What can hang from each mark
J323: J46 J218 J501 J539
J203: J46 J218
J46: J203 J218
J205: J457
J457: J205 J323 J501 J539
J539: J457 J501
J567: J218
J501: J323

Each row was made from one small tree. The marks that hang from a mark follow it in brackets, in the order of their numbers. Every link used is in the known rows. Write each row's tree.
Known rows
J323[J46[J203] J218 J501 J539[J457]]: [-0.24 -0.03 -0.59  0.10 -0.08  0.12 -0.03  0.38 -0.13 -0.27 -0.59  0.21
  0.10  0.21  0.27  0.30  0.02 -0.04  0.25  0.50  0.38  0.16 -0.42]
J539[J501[J323[J46 J218]]]: [-0.02 -0.10  0.12 -0.22  0.21 -0.13 -0.11  0.25  0.04  0.03  0.05 -0.31
 -0.29 -0.15  0.12  0.01  0.21  0.08  0.07 -0.10  0.06 -0.14  0.04]
J323[J46 J218]: [-0.05 -0.12 -0.19 -0.14  0.25  0.00 -0.06  0.30 -0.06  0.04 -0.14 -0.16
 -0.18  0.11  0.03  0.04  0.16  0.12  0.18  0.22  0.29  0.00 -0.28]
J323[J46[J203] J218 J501 J539]: [-0.22 -0.11 -0.54 -0.08  0.05  0.10 -0.03  0.25 -0.23 -0.09 -0.47  0.21
 -0.03  0.05  0.15  0.23  0.21  0.13  0.00  0.35  0.33  0.20 -0.45]
J323[J46 J539[J501]]: [ 0.09 -0.04 -0.10 -0.21  0.22  0.06 -0.21 -0.08 -0.01  0.12 -0.17  0.18
  0.20 -0.27  0.11  0.12  0.13  0.03  0.19  0.22  0.10 -0.03 -0.02]
J205[J457[J323[J218]]]: [-0.05  0.23 -0.22 -0.12 -0.11  0.09 -0.05  0.34  0.17  0.04 -0.22  0.06
  0.05  0.31  0.10 -0.33 -0.11 -0.02 -0.10 -0.16 -0.12 -0.02 -0.16]
J539[J457[J205 J501[J323]]]: [ 0.10  0.07  0.17  0.17 -0.20 -0.17 -0.03 -0.17 -0.02 -0.17  0.23 -0.25
  0.06  0.14 -0.04 -0.18 -0.09 -0.08  0.06  0.11  0.00 -0.10  0.14]
J539[J457 J501[J323[J46[J203 J218]]]]: [-0.12  0.20  0.38  0.32 -0.17 -0.28 -0.23  0.12  0.28 -0.34  0.01 -0.26
 -0.08  0.06 -0.06  0.33 -0.09 -0.07  0.41  0.02  0.09 -0.32  0.15]
J205[J457[J501]]: [ 0.14  0.34  0.02 -0.02 -0.23 -0.17 -0.03 -0.17  0.01 -0.02 -0.04  0.01
  0.08  0.11 -0.06 -0.40 -0.03  0.19  0.12  0.19  0.01 -0.21 -0.06]
J323[J46 J539]: [ 0.08  0.04 -0.16 -0.24  0.17  0.05 -0.37 -0.10  0.02  0.16 -0.13  0.08
  0.24 -0.11 -0.04  0.09  0.11  0.09  0.07  0.33  0.18 -0.07 -0.24]
J457[J205 J323[J46[J218]] J501 J539]: [-0.06 -0.23  0.12  0.49  0.10  0.25  0.26 -0.43  0.00  0.27  0.39  0.29
  0.15 -0.20 -0.30  0.24 -0.27 -0.13 -0.71 -0.39 -0.16  0.59  0.44]
J457[J205 J501[J323[J46 J218]] J539]: [-0.07 -0.30 -0.03  0.12  0.09  0.07  0.05 -0.13 -0.16  0.19  0.39 -0.12
 -0.06 -0.11 -0.05  0.01  0.02 -0.03 -0.51 -0.10  0.00  0.51  0.25]
J203[J46 J218]: [ 0.28 -0.01  0.33 -0.12  0.26 -0.26  0.05 -0.29  0.15  0.19  0.09 -0.26
 -0.18  0.29 -0.42  0.19  0.18 -0.15  0.67  0.44 -0.05 -0.10 -0.16]
J203[J218]: [ 0.18  0.10  0.17 -0.07  0.07 -0.29  0.14 -0.30  0.02  0.09  0.12 -0.30
 -0.09 -0.01 -0.28  0.15  0.23  0.12  0.38  0.16 -0.28 -0.25 -0.14]
J501[J323[J46]]: [-0.01  0.14  0.27 -0.28  0.10 -0.22 -0.40  0.04  0.27  0.16  0.24 -0.44
 -0.23 -0.01 -0.16 -0.02  0.14  0.21 -0.18  0.05  0.09 -0.31 -0.13]
J567[J218]: [ 0.12  0.08  0.46  0.11 -0.33 -0.24 -0.03 -0.18 -0.09 -0.07  0.16 -0.23
  0.06 -0.10 -0.51  0.09  0.16  0.23  0.17 -0.04  0.04 -0.38 -0.14]
J539[J457[J205] J501[J323[J218]]]: [-0.06 -0.13  0.09  0.05 -0.13 -0.05  0.06  0.38 -0.04 -0.29  0.03 -0.25
 -0.08  0.15  0.29 -0.07 -0.03 -0.24  0.29 -0.21 -0.10 -0.06  0.23]
J539[J457 J501]: [ 0.09  0.10  0.22  0.08 -0.11 -0.15  0.12  0.06  0.00 -0.32 -0.06 -0.06
 -0.06 -0.04  0.19 -0.05 -0.09 -0.14  0.65  0.01 -0.11 -0.31  0.19]
J323[J218]: [ 0.02 -0.11 -0.13 -0.23  0.11 -0.07 -0.04  0.20 -0.25 -0.15 -0.06 -0.23
 -0.18  0.07  0.02 -0.10  0.21  0.08  0.25 -0.02  0.06 -0.11 -0.26]
J457[J205]: [ 0.05 -0.06  0.21 -0.05 -0.10 -0.03  0.14 -0.14 -0.19 -0.01  0.24 -0.06
 -0.07  0.09 -0.12 -0.30  0.12  0.04  0.03 -0.22 -0.18 -0.05  0.05]
J457[J205 J323[J46 J218 J539] J501]: [ 0.06 -0.32 -0.51  0.05  0.35  0.36  0.11 -0.15 -0.17  0.32 -0.06  0.32
  0.31 -0.07  0.02 -0.09  0.04 -0.15 -0.64  0.06  0.11  0.64  0.02]
J203[J46]: [ 0.21 -0.01  0.37 -0.25  0.19 -0.14 -0.17 -0.14  0.05  0.04  0.10 -0.14
 -0.23  0.26 -0.27 -0.13  0.09 -0.12  0.51  0.26  0.15 -0.14 -0.16]
J323[J46 J501]: [-0.05  0.02  0.09 -0.15  0.03 -0.04  0.26  0.06  0.03  0.10 -0.03  0.01
 -0.34 -0.05  0.03 -0.02  0.06  0.29 -0.03  0.08  0.11 -0.25 -0.15]
J539[J457]: [ 0.08  0.19  0.14  0.04 -0.18 -0.17 -0.08  0.03  0.06 -0.29 -0.01 -0.19
  0.01  0.16  0.02 -0.07 -0.11 -0.06  0.52  0.15 -0.02 -0.34 -0.08]
J457[J205 J323[J218] J501 J539]: [-0.02 -0.37 -0.25  0.21  0.17  0.31  0.39 -0.20 -0.26  0.17  0.29  0.24
  0.04 -0.14  0.00 -0.11 -0.11 -0.23 -0.65 -0.41 -0.28  0.76  0.32]

Write each row's tree
[-0.02  0.29 -0.23 -0.22 -0.24  0.16 -0.03  0.14  0.16  0.09 -0.26  0.28
  0.20  0.14  0.17 -0.29 -0.17  0.03 -0.28 -0.16 -0.21 -0.10 -0.14]
J205[J457[J323[J501 J539]]]
[ 0.08 -0.24 -0.37 -0.33  0.18  0.10 -0.16  0.18 -0.38 -0.16 -0.27  0.05
  0.17 -0.19  0.26  0.05  0.24 -0.06  0.30  0.01  0.03  0.06 -0.14]
J323[J218 J539[J501]]
[ 0.00 -0.03 -0.22 -0.28  0.06  0.12 -0.03  0.01 -0.08  0.11 -0.22  0.18
  0.04 -0.16  0.13  0.10  0.08  0.18 -0.09  0.21  0.16 -0.12 -0.25]
J323[J46 J501 J539]
[-0.07 -0.21  0.33  0.01 -0.10  0.06  0.15 -0.06 -0.11  0.04  0.45 -0.01
 -0.13 -0.19  0.06 -0.06 -0.01 -0.13 -0.18 -0.58 -0.43  0.23  0.46]
J457[J205 J539[J501[J323]]]
[-0.01  0.15  0.02  0.03 -0.14  0.02  0.19  0.12  0.16 -0.16 -0.06  0.00
 -0.08  0.13  0.13 -0.09 -0.24 -0.13  0.04 -0.13 -0.15 -0.21 -0.02]
J539[J457[J323[J501]]]
[ 0.15 -0.10  0.04  0.11  0.12  0.08  0.31 -0.47 -0.11  0.22  0.32  0.15
  0.02 -0.12 -0.19 -0.36  0.01 -0.06 -0.57 -0.24 -0.22  0.29  0.23]
J457[J205 J323 J501]
[-0.13 -0.19 -0.26 -0.19  0.14  0.06  0.28  0.41 -0.15  0.01 -0.21 -0.04
 -0.37  0.07  0.20  0.06  0.13  0.22  0.02  0.10  0.26 -0.06 -0.29]
J323[J46 J218 J501]
[ 0.01  0.10  0.04 -0.39  0.12 -0.10 -0.62 -0.01  0.19  0.18  0.09 -0.30
  0.08 -0.10 -0.08  0.06  0.15  0.11 -0.22  0.16  0.13 -0.20 -0.21]
J501[J323[J46 J539]]
[ 0.04  0.29 -0.16 -0.17 -0.13  0.13 -0.15  0.09  0.20  0.09 -0.23  0.27
  0.29  0.06  0.15 -0.29 -0.14 -0.07 -0.11 -0.15 -0.23 -0.04  0.01]
J205[J457[J323[J539[J501]]]]
[-0.07 -0.34 -0.40 -0.05  0.31  0.43  0.12  0.21 -0.07  0.26 -0.15  0.35
  0.21 -0.02  0.22 -0.03  0.04 -0.25 -0.42 -0.25 -0.07  0.53  0.09]
J457[J205 J323[J46 J218 J539[J501]]]
[ 0.00  0.01  0.32  0.08 -0.20 -0.11  0.03  0.15  0.07 -0.23  0.15 -0.21
 -0.06  0.08  0.20 -0.12 -0.06 -0.20  0.26 -0.23 -0.19 -0.18  0.32]
J539[J457[J205] J501[J323]]
[-0.10 -0.14  0.06  0.12 -0.03  0.00  0.04  0.44  0.09 -0.16 -0.03 -0.20
 -0.08  0.18  0.30  0.03 -0.04 -0.22  0.25 -0.07  0.04  0.00  0.21]
J539[J457[J205] J501[J323[J46 J218]]]
[ 0.15  0.04  0.10  0.25 -0.18 -0.09  0.18 -0.24 -0.14 -0.22  0.12 -0.05
  0.11  0.13 -0.03 -0.21 -0.11 -0.10  0.27  0.18  0.00 -0.05  0.13]
J539[J457[J205 J501]]
[ 0.07  0.26 -0.08 -0.13 -0.19 -0.18 -0.22  0.07  0.06 -0.03 -0.04 -0.23
  0.01  0.17  0.00 -0.34  0.03  0.18 -0.06  0.14  0.08 -0.17 -0.12]
J205[J457[J501[J323[J218]]]]
[-0.09  0.06  0.08  0.27 -0.01 -0.08 -0.36 -0.22 -0.05 -0.16 -0.21  0.19
  0.25 -0.18 -0.24  0.51  0.11  0.08  0.26  0.13  0.20 -0.04 -0.05]
J323[J46[J203 J218] J539[J501]]
[-0.13 -0.12  0.23  0.26  0.17  0.18  0.09 -0.07  0.20  0.14  0.20  0.21
 -0.04 -0.31 -0.10  0.42 -0.26 -0.14 -0.30 -0.54 -0.25  0.24  0.39]
J457[J323[J46[J218]] J539[J501]]
[ 0.05 -0.19  0.02  0.24  0.08  0.22  0.36 -0.47 -0.12  0.25  0.45  0.28
  0.07 -0.24 -0.14 -0.17 -0.16 -0.18 -0.69 -0.43 -0.39  0.60  0.44]
J457[J205 J323 J501 J539]
[ 0.03  0.03  0.33 -0.21  0.15 -0.20 -0.13  0.03  0.15  0.07  0.18 -0.26
 -0.27 -0.23  0.01 -0.02  0.17  0.12  0.03 -0.12 -0.03 -0.28  0.13]
J539[J501[J323[J46]]]
[ 0.04 -0.02  0.22  0.20 -0.18 -0.04  0.29  0.06 -0.09 -0.28  0.02  0.04
  0.01  0.06  0.21 -0.14 -0.11 -0.21  0.51 -0.13 -0.19 -0.11  0.32]
J539[J457[J205] J501]
[-0.06  0.02  0.00 -0.13  0.18  0.11  0.26  0.03  0.22  0.25  0.02  0.12
 -0.26 -0.08 -0.01 -0.07 -0.06  0.10 -0.45 -0.18 -0.07 -0.06 -0.07]
J457[J323[J46 J501]]
[-0.17  0.15  0.09  0.09 -0.06 -0.15  0.22 -0.06  0.04 -0.03 -0.09  0.10
 -0.39  0.02 -0.13  0.02  0.13  0.29  0.00  0.20  0.15 -0.13 -0.22]
J323[J46[J203] J501]
[-0.15  0.20  0.10  0.23 -0.15  0.17  0.01  0.15  0.34  0.11 -0.06  0.29
  0.13  0.05  0.02  0.11 -0.36 -0.09 -0.16 -0.38 -0.23  0.12  0.26]
J205[J457[J323[J46[J218]] J539[J501]]]
[ 0.10  0.33 -0.09 -0.14 -0.15 -0.13 -0.38 -0.09  0.19  0.13 -0.08 -0.07
  0.22  0.07 -0.03 -0.24 -0.02  0.18 -0.15  0.32  0.14 -0.15 -0.12]
J205[J457[J501[J323[J46 J539]]]]
[-0.10 -0.01  0.25  0.08 -0.09 -0.07  0.12  0.02 -0.02 -0.08  0.00 -0.07
 -0.24 -0.03 -0.18  0.35 -0.03  0.31  0.02 -0.12  0.17 -0.38 -0.13]
J323[J46[J218] J501]
[-0.13 -0.08 -0.09  0.22 -0.27  0.19 -0.02  0.11 -0.08 -0.19 -0.26  0.20
  0.32  0.13  0.08  0.47 -0.22 -0.03  0.10  0.04  0.21 -0.12 -0.09]
J323[J46[J218] J501 J539[J457[J205]]]
[ 0.10  0.00  0.22 -0.06  0.02 -0.19 -0.15 -0.41 -0.06  0.05  0.49 -0.27
 -0.11 -0.35 -0.19 -0.01  0.01  0.09 -0.31 -0.09 -0.14  0.07  0.19]
J457[J501[J323] J539]
[-0.08  0.37  0.06  0.17 -0.25 -0.17 -0.22 -0.14  0.24  0.07  0.09  0.00
  0.03  0.08 -0.14 -0.13 -0.12  0.12 -0.19  0.17 -0.01  0.11  0.06]
J205[J457[J501[J323[J46[J203]]] J539]]
[ 0.06 -0.10 -0.58  0.00  0.20  0.13 -0.27  0.17 -0.13 -0.10 -0.41  0.05
  0.38  0.06  0.21  0.22 -0.01 -0.11  0.29  0.64  0.45  0.18 -0.29]
J323[J46 J218 J539[J457[J501]]]
[-0.22  0.12  0.26  0.31 -0.19 -0.19  0.10 -0.09  0.01 -0.19 -0.07  0.01
 -0.29  0.05 -0.33  0.39  0.05  0.32  0.05  0.00  0.20 -0.25 -0.19]
J323[J46[J203 J218] J501]
[ 0.19 -0.14 -0.20  0.00  0.14  0.21  0.10 -0.50 -0.18  0.24  0.17  0.29
  0.34 -0.20 -0.11 -0.26  0.02 -0.12 -0.62 -0.13 -0.18  0.39  0.16]
J457[J205 J323[J539] J501]
[-0.02 -0.18 -0.48 -0.05  0.19  0.18 -0.19  0.41 -0.09 -0.15 -0.48  0.12
  0.30  0.01  0.40  0.28  0.00 -0.21  0.49  0.39  0.30  0.13 -0.13]
J323[J46 J218 J539[J457 J501]]
[-0.06  0.02  0.03  0.15 -0.21  0.14  0.36  0.12  0.07 -0.11  0.03  0.12
 -0.02  0.22  0.14 -0.18 -0.25 -0.21 -0.09 -0.26 -0.24  0.00  0.12]
J539[J457[J205 J323[J501]]]
